Every row comes from one small tree of marks. Brackets hold a mark, then the marks that hang from it, in alphabetical order. Every link used is in the known rows. Which tree was each row made from?
Known rows:
[nimed nobi [para [galat tarof]]]: [ -1.3  -9.0   3.0  40.9  18.0  35.6  -5.8  21.7  -0.3  14.0   3.8   4.8
 -20.9 -11.6 -37.6 -26.8   8.3  40.9 -33.5  22.5  11.4  23.2   1.7  -5.1]
[nobi [galat para [tarof pizameb]] vogu]: [ -4.4   7.8   9.9 -47.9 -11.1 -30.6  -6.5 -38.1  -8.9 -18.6 -16.6   9.7
  15.6 -49.3  46.9  49.9 -29.1 -15.1 -11.4 -21.3 -12.8 -14.1  -2.1 -11.1]
[fisa [para [galat [tarof pizameb]] [nimed nobi]]]: [ -1.4  -4.7  12.8  75.5   5.1  12.1  -2.1  -3.2   0.1  18.7  21.7 -10.8
 -12.3  42.8  20.7 -31.5  -8.1 -13.7 -21.6  11.5   4.0 -15.4   9.7   9.5]
[duzize [tarof pizameb]]: [ 11.2  -3.1  -7.1   5.4 -17.7  -2.9  25.3  -2.9   1.5  40.9   2.7 -10.5
  11.8   8.1  24.7  27.9  -3.0 -20.7  30.4  -4.6  16.5   7.3  -9.7  13.9]
[para [nimed [nobi [galat tarof] vogu]]]: [  1.8   7.8   1.1  -3.1   7.7 -10.5   4.9   9.1  -2.3 -17.6 -15.5  -5.5
  -4.5 -10.8  23.4   3.4  -4.7  18.9 -18.2   2.6   3.5   3.5   4.2  17.3]
[galat [nobi vogu] tarof]: [  2.0   6.7  -9.6 -46.9 -12.4 -21.0 -11.0  -2.0  16.4 -17.4 -19.9  16.8
   0.0  45.0  10.4   4.7 -20.9  -1.0  -3.7 -20.3   0.9  12.3  -2.9  11.0]
[para [galat [nobi vogu] tarof] nimed]: [  1.4   6.7  -4.4  23.1   7.4  10.3  -8.3   6.5  14.9 -58.4  15.3   9.3
  -7.4  77.1  11.2 -61.8  -1.3   6.8 -19.9  11.5  10.0 -12.0  -3.6  15.2]
[para [galat [nobi vogu] [tarof duzize pizameb]] nimed]: [  0.8   4.8   4.7  15.6  12.4  20.4  -5.5 -16.4   3.4 -52.6  40.1  -6.3
   6.6  79.0 -22.0 -52.9   8.2 -18.9  11.0  10.3   4.6 -31.3 -10.0 -16.4]
[galat [nobi vogu] [para nimed] tarof]: [ -2.0  15.3  -4.0  -6.7   4.0 -24.6 -11.3   2.1  23.2 -88.4 -20.9  21.9
  -4.9   8.0  -3.5 -36.1 -13.5 -16.8 -18.4 -24.7 -13.7  17.2 -11.7  -4.1]
[tarof duzize pizameb]: [  3.8 -12.8   2.5  -3.7 -15.2   9.7  24.3  -5.4 -19.5  69.5  20.7 -27.7
  20.6  -7.3  -7.6  35.5  36.9 -22.7  81.3   2.3  -1.5 -14.9   4.8 -12.9]
[para [galat [tarof pizameb]] [nimed nobi]]: [ -0.7  -1.5   7.7  67.3  14.3  38.7   8.3  11.8   5.4 -24.6  26.9  -5.6
  -5.9  26.8   2.8 -50.1  14.8  -5.4  -5.5  22.9   1.5 -10.0  -4.9   2.4]
[tarof duzize]: [  3.4 -11.1 -14.2 -12.8 -16.7  -1.8  18.5  17.9  -9.4  67.9   5.5 -19.3
   8.2 -15.0 -22.6  25.7  38.4  -5.4  54.8   0.6  -4.9  -5.4   7.0   8.0]
[fisa nobi]: [  7.7  -8.5  -6.9  15.4 -19.6 -18.1   6.5  27.9   4.3  73.4 -11.2 -12.6
  -8.8 -56.5  39.9   4.4 -26.3   7.3  11.6   0.3  -3.0   1.7  11.4  55.4]
[galat tarof]: [  1.9  -2.1 -13.8  -7.6 -27.5  -5.4  10.4  17.5  15.4  30.6 -16.8   7.4
  -1.0   6.9  22.5   9.8   8.1  -4.2  10.7 -11.1  -3.5   2.3   0.9  23.8]
[galat nobi]: [  2.7  -5.0 -12.9  16.3 -10.9  -9.8  10.9  31.9   7.0  30.7 -18.9   3.3
  -1.3  31.0  20.8  11.6   6.1   3.5  26.3  -2.9  11.9  28.0  12.3  30.0]
[galat [nobi vogu] [para nimed] [tarof pizameb]]: [ -2.0  13.1   9.6   0.0   6.3 -14.3  -5.9 -19.5  16.0 -89.0  -8.8  13.7
   5.3  14.1   8.7 -27.7 -14.7 -30.5   2.5 -23.4 -10.7  10.1 -12.8 -20.2]
[galat [para nimed] tarof]: [ -2.3   5.7  -8.6  32.6  -9.9  -8.5  10.8  20.5  22.8 -40.2 -18.2  11.0
  -6.0 -31.1   8.0 -31.8  16.1 -19.3  -4.9 -14.5 -17.7   6.5  -8.5   9.1]
[galat [nobi vogu] [para nimed]]: [  1.4   8.0  -4.1   9.7   9.3 -27.4  -2.6  13.2   7.3 -57.7 -21.6  11.0
  -4.1 -11.5  17.3 -24.4  -1.1   4.2   5.7 -11.5  -3.9  30.7   2.6   9.2]
[nobi [galat para tarof] vogu]: [ -4.4   9.7  -1.0 -52.2 -12.3 -38.2 -10.1 -22.4  -1.9 -16.4 -25.8  15.6
   8.5 -55.7  38.5  42.1 -28.2  -4.4 -28.3 -21.8 -15.1  -8.8   0.9   3.1]
[para [nimed nobi]]: [  4.8  -2.9  -5.7  44.9   6.4   6.1  21.1  43.4   0.8  14.3 -12.7 -11.4
 -11.1 -11.9  17.3 -15.2  25.2  23.2  17.1  13.4   7.0  24.2   9.7  30.4]
[pizameb [tarof duzize]]: [ -0.1 -10.8 -21.8 -38.0  -8.4 -14.9   5.4  19.9  -3.6  75.9   5.5 -31.3
  -3.2   9.1 -34.1  14.2  39.4 -22.2  53.9  15.5   6.6 -17.4   9.7   0.6]

Write each row's tree:
[ -0.7   4.5   7.3 -73.5 -14.1 -21.4  -2.8 -43.5 -17.5  16.0   3.0  -7.8
  22.9  -6.7  18.1  59.9 -15.9 -15.3  11.7 -13.6  -3.9 -35.1  -0.3 -15.4]  [nobi [galat [tarof duzize pizameb]] vogu]
[ -2.3  -4.6  -0.3  39.7  -4.9  23.0   0.0   0.6  10.1  -1.7  20.9   8.6
   3.1  60.8  11.0 -21.6  -2.4 -22.4   5.9   6.8   5.8  -8.6  -1.6   2.4]  [para [galat nobi [tarof pizameb]]]
[  0.3   5.6   6.8 -60.7 -16.9 -24.8  -2.4 -36.8 -12.6  10.1 -12.4   2.2
  16.8  -4.5  60.7  58.7 -27.5  -0.1  -1.2 -13.3   2.2 -23.2   4.5   2.9]  [nobi [galat [tarof pizameb]] vogu]
[ -5.9  -2.4  -0.9  28.0   6.9  -9.2   9.6  24.9  -8.5  31.3 -24.3  -0.4
  -3.4 -83.7   8.3  39.9  -4.2  -0.3 -12.2  -1.1 -12.8  26.8   9.9  10.3]  [nimed [nobi [galat para]]]
[  1.1  -5.7   7.6   0.0  10.3  23.4 -11.3 -19.1  -6.2  -6.2  22.3   0.0
  -1.5  45.7 -37.5 -22.0   4.2  19.4   0.1  13.6  19.5  -4.2  -2.0 -25.7]  [nimed [para [galat [nobi vogu] [tarof duzize pizameb]]]]
[ -0.6   2.1   9.9 -33.9  16.2  -5.0 -13.1  -8.1 -13.0   6.3 -23.6   4.6
  -9.7 -37.4 -12.2  30.9 -22.1  49.2 -46.0   2.6  13.8  21.4   5.0  -9.3]  [nimed [nobi [galat tarof] vogu] para]
[ -5.7   4.9  10.9 -35.0   9.8 -11.0  -7.3 -22.4 -13.6  -0.5  -4.6  -3.4
   9.4 -74.6 -21.4  44.1 -16.4 -18.6  -7.9 -13.8 -24.9   0.2  -4.9 -30.0]  [nimed [nobi [galat para [tarof duzize pizameb]] vogu]]
[ -0.7 -10.1  12.2  45.4  19.2  41.6  -3.1   8.9  -5.8  13.9  11.6   0.9
 -14.6  -7.2 -31.8 -21.6   7.3  32.4 -20.1  23.2  13.5  18.9   0.3 -15.6]  [nimed nobi [para [galat [tarof pizameb]]]]
[ -5.2   8.3  -1.5 -67.1  -8.7 -35.0  -9.9 -29.0  -7.2 -12.7 -11.1   5.1
  13.8 -57.8  -3.6  44.8 -17.3 -18.7 -15.1 -22.6 -23.1 -21.4  -4.6 -16.3]  [nobi [galat para [tarof duzize]] vogu]
[ -6.5   7.4  -4.5  25.3  -9.6 -19.4  12.1   8.0   8.7 -24.1 -22.0   5.9
   2.8 -34.4  27.5  11.4  -2.7 -22.2 -26.3 -10.9  -7.3  -9.0   0.1  12.2]  [nobi [galat [para nimed] tarof]]
[ -1.2  -8.9  -1.2  20.0 -10.6  29.5   6.2  -8.2  -1.8  27.7  36.9  -7.8
   9.5  24.6 -15.5 -10.9  21.9 -25.6  26.2  11.0  -6.3 -33.0  -5.3 -10.8]  [para [galat [tarof duzize pizameb]]]
[ -7.4   1.3  -0.2  17.6   3.3  -8.0   4.2  17.1   1.1  11.8 -23.1   6.7
  -4.0 -72.2  -2.1  32.8 -11.7 -15.0 -27.6  -9.9 -19.7  18.0   0.8   2.4]  [nimed [nobi [galat para tarof]]]
[  0.9  -6.1  14.4 -12.0  25.4  32.1 -16.9 -18.7 -15.8   1.9  22.2  -3.8
  -8.0 -14.8 -55.4 -14.5   2.6  37.4 -14.0  17.1   6.0   5.4  -4.8 -36.1]  [nimed [nobi vogu] [para [galat [tarof duzize pizameb]]]]
[  1.4  -1.8   2.1  60.0  -2.5  29.7  12.6   6.1   7.3 -22.1  26.3  -4.6
  -0.7  50.6  29.8 -50.5  20.9  -7.1   8.1  20.2   8.6 -26.0  -1.8  12.8]  [para [galat [tarof pizameb]] nimed]
[  1.2   5.8  -9.8 -63.0  -8.8 -17.3 -12.1 -10.9  10.0  -8.9  -1.1   4.2
   7.5  41.2 -43.6   7.3  -7.4 -19.7  13.4 -21.4  -8.3  -4.5  -9.2 -12.4]  [galat [nobi vogu] [tarof duzize]]
[  1.1  -4.9   6.4 -16.0  23.9  26.2 -20.0  -6.1 -11.6   1.9  13.6   0.9
 -14.1 -18.6 -64.1 -19.5   3.9  45.8 -27.2  17.1   4.1   9.7  -3.8 -25.6]  [nimed [nobi vogu] [para [galat [tarof duzize]]]]
[  3.6  -8.8   0.1  18.2  10.2  11.8  -8.7   7.1  -6.9   7.9   1.5   6.0
 -12.0  32.1   0.6 -22.1   4.7  54.4  -9.9  22.3  30.2  19.8  11.6   8.2]  [nimed [para [galat [nobi vogu]]]]
[ -1.4   0.8 -13.7 -16.9 -11.4  -3.1   1.9   9.8  15.7   7.5   0.4   0.9
   5.3  46.3 -51.0   1.7   7.3 -36.4  18.5 -17.2  -7.0  -1.6  -8.3  -6.7]  [galat nobi [tarof duzize]]
[  1.0   5.9   9.2  -9.2  11.7  -1.4   7.4  -8.7 -11.8 -12.5   4.4 -17.7
   6.8  -8.9  -4.4  10.6   4.2  -2.1   6.9   2.1  -0.9 -12.2  -1.1  -8.3]  [para [nimed [nobi [galat [tarof duzize pizameb]] vogu]]]
[ -0.5  -0.8   2.5   1.2  -2.6  12.9 -10.9 -17.5   4.7 -15.2  20.4  11.8
   4.7  58.5  18.6 -16.5 -12.6  -9.2   2.6   4.1   3.8 -11.2  -2.5  -2.5]  [para [galat [nobi vogu] [tarof pizameb]]]
[  3.9  -9.1   6.9   7.6  25.0  21.1 -13.9   7.8 -16.8  16.1   2.1   2.3
 -18.2 -28.1 -15.0 -13.3   2.3  71.1 -22.3  25.8  15.8  29.3   9.5  -2.5]  [nimed [nobi vogu] [para galat]]
